Each row was made from one small tree. The marks that hang from a mark follow it in brackets, in alphabetical order. Every link used is in the known rows. Write each row's tree.
Known rows:
nabe{pidez{pasu{feti}} sebut}: -0.42,1.74,2.16,-0.74,3.02,-0.28,-2.83,2.23,-2.77,3.02,-3.74,-3.76,-4.08,-5.93,-3.57,0.48,-0.13,-2.35,-0.24,0.09,5.41,3.30
tafig{feti pidez{nabe pasu}}: 0.51,-1.07,2.09,0.84,-1.87,0.76,-1.10,-0.37,1.80,-0.37,-2.97,-5.06,-1.94,-5.68,-6.07,-0.01,2.15,-1.30,-0.95,0.69,1.65,0.92
pidez{tafig}: -0.97,-2.32,0.88,0.44,0.01,2.31,0.40,1.68,-0.67,0.43,-2.50,-4.42,-1.06,-4.92,-3.76,0.06,-0.61,-1.63,-0.41,0.92,0.63,-1.53
feti{tafig{pidez}}: -0.62,-1.12,2.85,0.20,-1.93,1.41,0.38,2.01,1.98,1.50,-1.55,-3.64,-0.46,-3.36,-3.52,1.01,-0.95,-2.80,0.60,-1.65,0.00,0.35
lasa{pidez{nabe pasu{feti}}}: -0.85,1.47,-0.11,-0.58,-0.65,0.96,0.50,0.31,-0.10,0.89,-4.13,-2.66,-2.97,-8.00,-5.75,-0.78,2.87,-1.29,1.70,2.00,5.14,3.17
tafig{feti}: 0.09,-1.59,2.20,0.14,0.07,2.41,0.36,1.93,0.09,0.43,-2.11,-4.27,-0.66,-3.68,-3.90,1.36,-0.92,-1.40,-1.19,0.55,0.09,-0.94
feti{tafig{pidez{pasu}}}: -0.11,-0.38,2.43,0.70,-2.31,0.16,-0.55,0.16,2.41,2.50,-2.86,-4.28,-0.24,-4.24,-4.31,0.24,-0.16,-3.72,0.79,-1.22,1.61,0.77
lasa{pidez{nabe tafig}}: -0.84,-1.05,-0.24,-0.18,0.22,2.70,0.39,1.56,0.39,-0.45,-2.58,-3.13,-2.18,-7.54,-5.63,-1.35,1.72,0.02,-0.07,0.83,2.10,0.22
feti{tafig{pidez{nabe pasu}}}: -0.25,-0.70,2.18,0.66,-2.86,0.04,-1.14,-0.45,2.88,1.01,-2.67,-3.96,-1.07,-5.68,-4.63,-0.98,2.08,-2.41,1.32,-1.77,1.99,1.99
pasu{pidez}: -0.47,-1.26,1.47,0.31,0.65,3.03,0.64,2.12,-1.04,1.32,-2.29,-3.54,-0.99,-3.49,-2.57,0.25,-0.65,-0.59,0.66,0.90,0.60,-0.06
tafig{pidez{pasu{feti}}}: -0.88,0.31,1.65,0.38,-1.86,0.20,0.63,0.49,-0.46,1.42,-3.78,-4.34,-2.55,-5.07,-4.95,1.29,0.49,-3.25,0.72,2.26,3.17,1.58
nabe{pidez{tafig{feti}} sebut}: 0.24,-0.71,2.80,-0.02,3.96,1.66,-3.44,3.37,-1.40,1.29,-1.44,-4.94,-3.49,-4.72,-4.55,0.50,-0.97,-1.13,-2.96,-1.24,1.67,0.88
lasa{pidez{tafig}}: -0.76,-0.77,0.10,-0.10,0.69,2.96,0.95,2.19,-0.08,1.04,-2.74,-3.47,-1.38,-6.04,-5.34,-0.09,-0.48,-1.26,-0.60,1.40,1.69,-1.02
tafig{feti pidez{nabe}}: 0.00,-1.82,2.52,0.31,-1.42,1.91,-0.11,1.42,1.35,-1.38,-1.62,-4.39,-2.19,-4.79,-5.21,0.75,1.26,-0.42,-1.20,0.24,-0.02,0.49
lasa{pidez{nabe pasu{feti} tafig}}: -1.07,0.69,-0.65,0.16,-0.66,0.90,0.08,-0.10,0.00,0.61,-3.93,-3.50,-3.54,-8.55,-6.75,-1.46,3.39,-1.65,1.33,2.15,5.08,3.15
nabe{pidez}: -0.28,0.27,1.87,-0.07,2.50,1.85,-0.53,2.46,-1.42,1.52,-2.79,-4.03,-1.88,-4.26,-3.21,0.15,-0.98,-0.66,-0.40,0.21,2.27,-0.70
sebut{lasa nabe{pidez{pasu}}}: -1.49,-2.07,2.64,-1.69,2.36,1.44,-1.38,-0.23,-0.66,2.79,-2.22,-4.97,-2.69,-5.50,-3.42,-0.09,2.73,-1.02,0.95,-1.23,4.07,-0.11
sebut{nabe}: -1.20,-2.93,1.70,-1.25,0.17,2.57,0.75,1.22,-0.62,-0.62,-1.73,-3.92,-1.62,-5.20,-2.29,0.89,0.76,-0.20,-0.33,0.03,1.38,-1.28
pidez{nabe tafig}: -0.98,-2.61,0.55,0.36,-0.46,2.13,-0.22,1.00,-0.23,-1.06,-2.30,-4.10,-1.88,-6.38,-4.05,-1.22,1.61,-0.36,0.09,0.49,1.00,-0.22
nabe{pidez{pasu tafig} sebut{lasa}}: -1.19,-1.79,2.63,-1.01,3.74,0.95,-3.76,1.58,-1.67,4.29,-2.56,-4.92,-3.05,-5.83,-4.01,-0.53,0.45,-2.55,-0.35,-1.74,3.60,0.83
tafig{feti pidez}: 0.09,-1.55,2.80,0.39,-0.93,2.09,0.50,2.06,0.87,0.09,-1.82,-4.76,-1.38,-3.35,-4.94,2.03,-0.93,-1.71,-1.70,0.77,-0.41,-0.79

Which tree is each row?
-1.47,-1.86,3.57,-2.27,4.19,2.18,-2.37,3.74,-2.27,3.62,-1.55,-3.42,-2.69,-4.42,-2.19,0.95,-1.03,-1.26,-0.22,-2.33,1.98,0.46 | nabe{pidez sebut{lasa}}
0.55,-1.47,2.87,-0.25,-0.39,0.49,-3.17,1.04,0.83,0.02,-2.65,-4.49,-2.87,-6.28,-5.28,0.40,1.26,-1.35,-2.15,-0.79,1.81,2.03 | tafig{feti pidez{nabe{sebut} pasu}}
-0.13,-2.51,2.08,0.26,1.49,2.61,-2.85,2.40,-0.60,-0.38,-0.80,-4.14,-3.38,-5.43,-4.19,-0.72,1.58,0.20,-1.41,-1.06,0.44,2.76 | pasu{pidez{nabe{sebut} tafig{feti}}}
-1.25,-1.17,0.91,-0.27,0.16,0.00,-2.57,0.80,-1.64,0.41,-3.28,-3.89,-4.09,-8.03,-4.39,-0.89,2.40,-2.07,0.28,0.34,4.17,3.77 | pidez{nabe{sebut} pasu{feti} tafig}
-0.51,-0.80,2.07,-0.42,3.95,1.56,-3.02,3.46,-2.32,1.65,-2.13,-4.30,-3.32,-5.41,-3.36,-0.15,-1.21,-1.07,-1.99,-1.01,2.35,0.42 | nabe{pidez{tafig} sebut}
-0.05,-0.06,0.71,-1.38,1.35,1.31,-2.21,1.58,-0.25,1.30,-3.87,-2.43,-2.25,-8.44,-4.66,-0.98,1.20,-0.57,-0.74,-0.34,3.99,1.87 | lasa{pidez{nabe{sebut} pasu}}
0.76,0.04,2.40,0.50,3.50,0.53,-4.38,1.55,-0.98,2.32,-2.80,-5.63,-3.28,-5.62,-5.34,-0.35,-0.19,-2.07,-2.78,-0.77,3.33,1.27 | nabe{pidez{pasu tafig{feti}} sebut}
-0.22,-0.26,1.69,-0.53,2.11,0.87,-1.57,-0.14,-0.80,1.11,-3.09,-5.00,-2.80,-5.99,-3.61,-0.43,1.91,-0.42,-0.40,-0.15,4.45,-0.13 | sebut{nabe{pidez{pasu}}}
-0.19,-1.12,1.41,0.45,-1.83,0.65,-0.63,-0.30,0.86,-0.15,-3.63,-4.40,-1.82,-6.35,-4.94,-0.57,1.91,-1.19,0.11,0.87,2.26,0.42 | tafig{pidez{nabe pasu}}
-0.85,1.88,0.70,-0.40,-1.66,0.36,0.02,0.06,1.89,2.01,-3.22,-2.35,-2.16,-7.31,-5.47,-1.18,3.02,-2.49,2.94,-0.63,4.90,4.80 | lasa{pidez{nabe pasu{feti{tafig}}}}
-0.48,-2.24,0.98,-0.08,0.64,0.70,-3.25,0.69,-0.84,0.39,-3.26,-4.23,-2.53,-7.88,-4.05,-1.56,1.64,-1.37,-0.90,-0.54,2.83,1.33 | pidez{nabe{sebut} pasu tafig}
-0.90,-0.46,2.10,-0.82,-0.82,-0.26,-2.00,1.26,-0.90,0.37,-3.27,-3.49,-4.23,-7.14,-4.42,0.44,1.92,-2.06,0.03,0.33,3.80,3.98 | tafig{pidez{nabe{sebut} pasu{feti}}}
-0.09,0.34,-0.06,-0.43,-0.10,1.65,-0.14,0.15,0.73,0.85,-4.19,-3.02,-1.40,-7.87,-5.48,-1.38,1.99,-0.54,0.45,1.07,3.86,0.72 | lasa{pidez{nabe pasu}}
-0.06,-1.87,1.59,1.38,0.51,3.09,-0.25,1.57,-0.08,0.66,-1.36,-5.02,-1.78,-3.39,-4.69,0.11,0.17,-0.98,-0.73,0.86,-0.15,0.36 | pasu{pidez{tafig{feti}}}
-1.39,-0.11,2.81,0.03,-2.42,0.71,1.12,2.07,1.16,1.53,-1.46,-3.32,-2.01,-3.53,-3.80,1.64,-0.18,-3.56,1.78,-0.79,1.31,2.73 | pasu{feti{tafig{pidez}}}
-1.03,1.05,-0.36,0.21,-0.19,1.16,0.61,0.54,-0.45,2.05,-4.10,-3.87,-2.73,-7.09,-6.48,-0.24,1.16,-2.91,0.79,2.73,4.66,1.83 | lasa{pidez{pasu{feti} tafig}}
-1.33,-0.35,2.63,-0.78,0.10,1.24,-1.76,2.82,-0.40,1.42,-0.74,-1.95,-3.44,-5.03,-2.07,-0.33,1.76,-1.35,2.39,-2.78,2.22,6.35 | pasu{feti{tafig} pidez{nabe{sebut}}}
-0.74,1.74,0.21,-0.44,-0.18,1.14,1.14,0.93,-0.59,2.38,-4.34,-2.97,-2.18,-6.59,-5.47,0.46,0.64,-2.53,1.17,2.45,4.77,1.91 | lasa{pidez{pasu{feti}}}
-1.30,-0.78,1.87,-0.98,1.06,1.88,-1.29,3.01,-2.37,0.27,-1.70,-2.34,-4.23,-5.77,-2.40,0.06,1.57,-0.09,1.15,-0.16,2.46,4.82 | pasu{feti pidez{nabe{sebut}}}
-1.72,-2.47,1.47,-2.40,0.67,2.58,0.58,-0.10,0.54,2.68,-2.49,-3.58,-1.67,-6.75,-4.51,0.32,2.57,-1.24,1.10,-0.28,3.63,-0.39 | sebut{lasa{pidez{pasu}} nabe}
-2.58,-3.88,1.38,-2.22,1.00,3.71,1.10,1.28,0.22,1.33,-0.86,-3.73,-2.41,-6.47,-4.66,0.33,2.35,-0.72,0.52,-0.52,1.93,-0.81 | sebut{lasa{pidez{tafig}} nabe}
-0.61,-0.85,1.11,-1.96,1.77,2.46,-1.24,3.34,-0.68,0.30,-2.56,-1.81,-2.52,-7.51,-3.88,-0.20,0.35,0.32,-0.93,-0.82,2.33,1.43 | lasa{pidez{nabe{sebut}}}
-1.99,-2.76,3.07,-2.22,2.78,2.60,-0.30,1.53,-1.09,1.81,-0.80,-4.28,-2.95,-4.64,-2.55,0.68,1.89,-0.10,0.73,-1.64,2.47,-0.54 | sebut{lasa nabe{pidez}}
-0.70,-1.46,2.56,0.08,-2.42,1.17,-0.20,1.30,2.44,0.05,-1.34,-3.30,-1.34,-4.78,-3.79,-0.19,1.24,-1.59,1.08,-2.17,0.41,1.61 | feti{tafig{pidez{nabe}}}
-1.23,-1.48,1.96,-2.48,2.05,2.10,-1.43,2.08,-0.59,4.48,-3.22,-2.73,-1.41,-6.54,-4.12,0.59,-0.18,-2.42,0.10,-0.95,3.15,0.66 | nabe{sebut{lasa{pidez{pasu}}}}
-1.74,-2.73,2.08,-0.97,2.32,1.42,-1.84,-0.60,-0.59,2.47,-1.91,-5.80,-3.29,-6.03,-4.41,-0.82,3.29,-1.38,0.58,-1.06,4.03,-0.16 | sebut{lasa nabe{pidez{pasu tafig}}}
-1.31,-1.44,0.92,-1.51,0.01,2.12,0.06,-0.01,0.82,2.54,-3.27,-2.93,-1.33,-7.39,-5.24,-1.03,2.82,-1.12,1.88,-0.05,3.39,0.76 | sebut{lasa{pidez{nabe pasu}}}
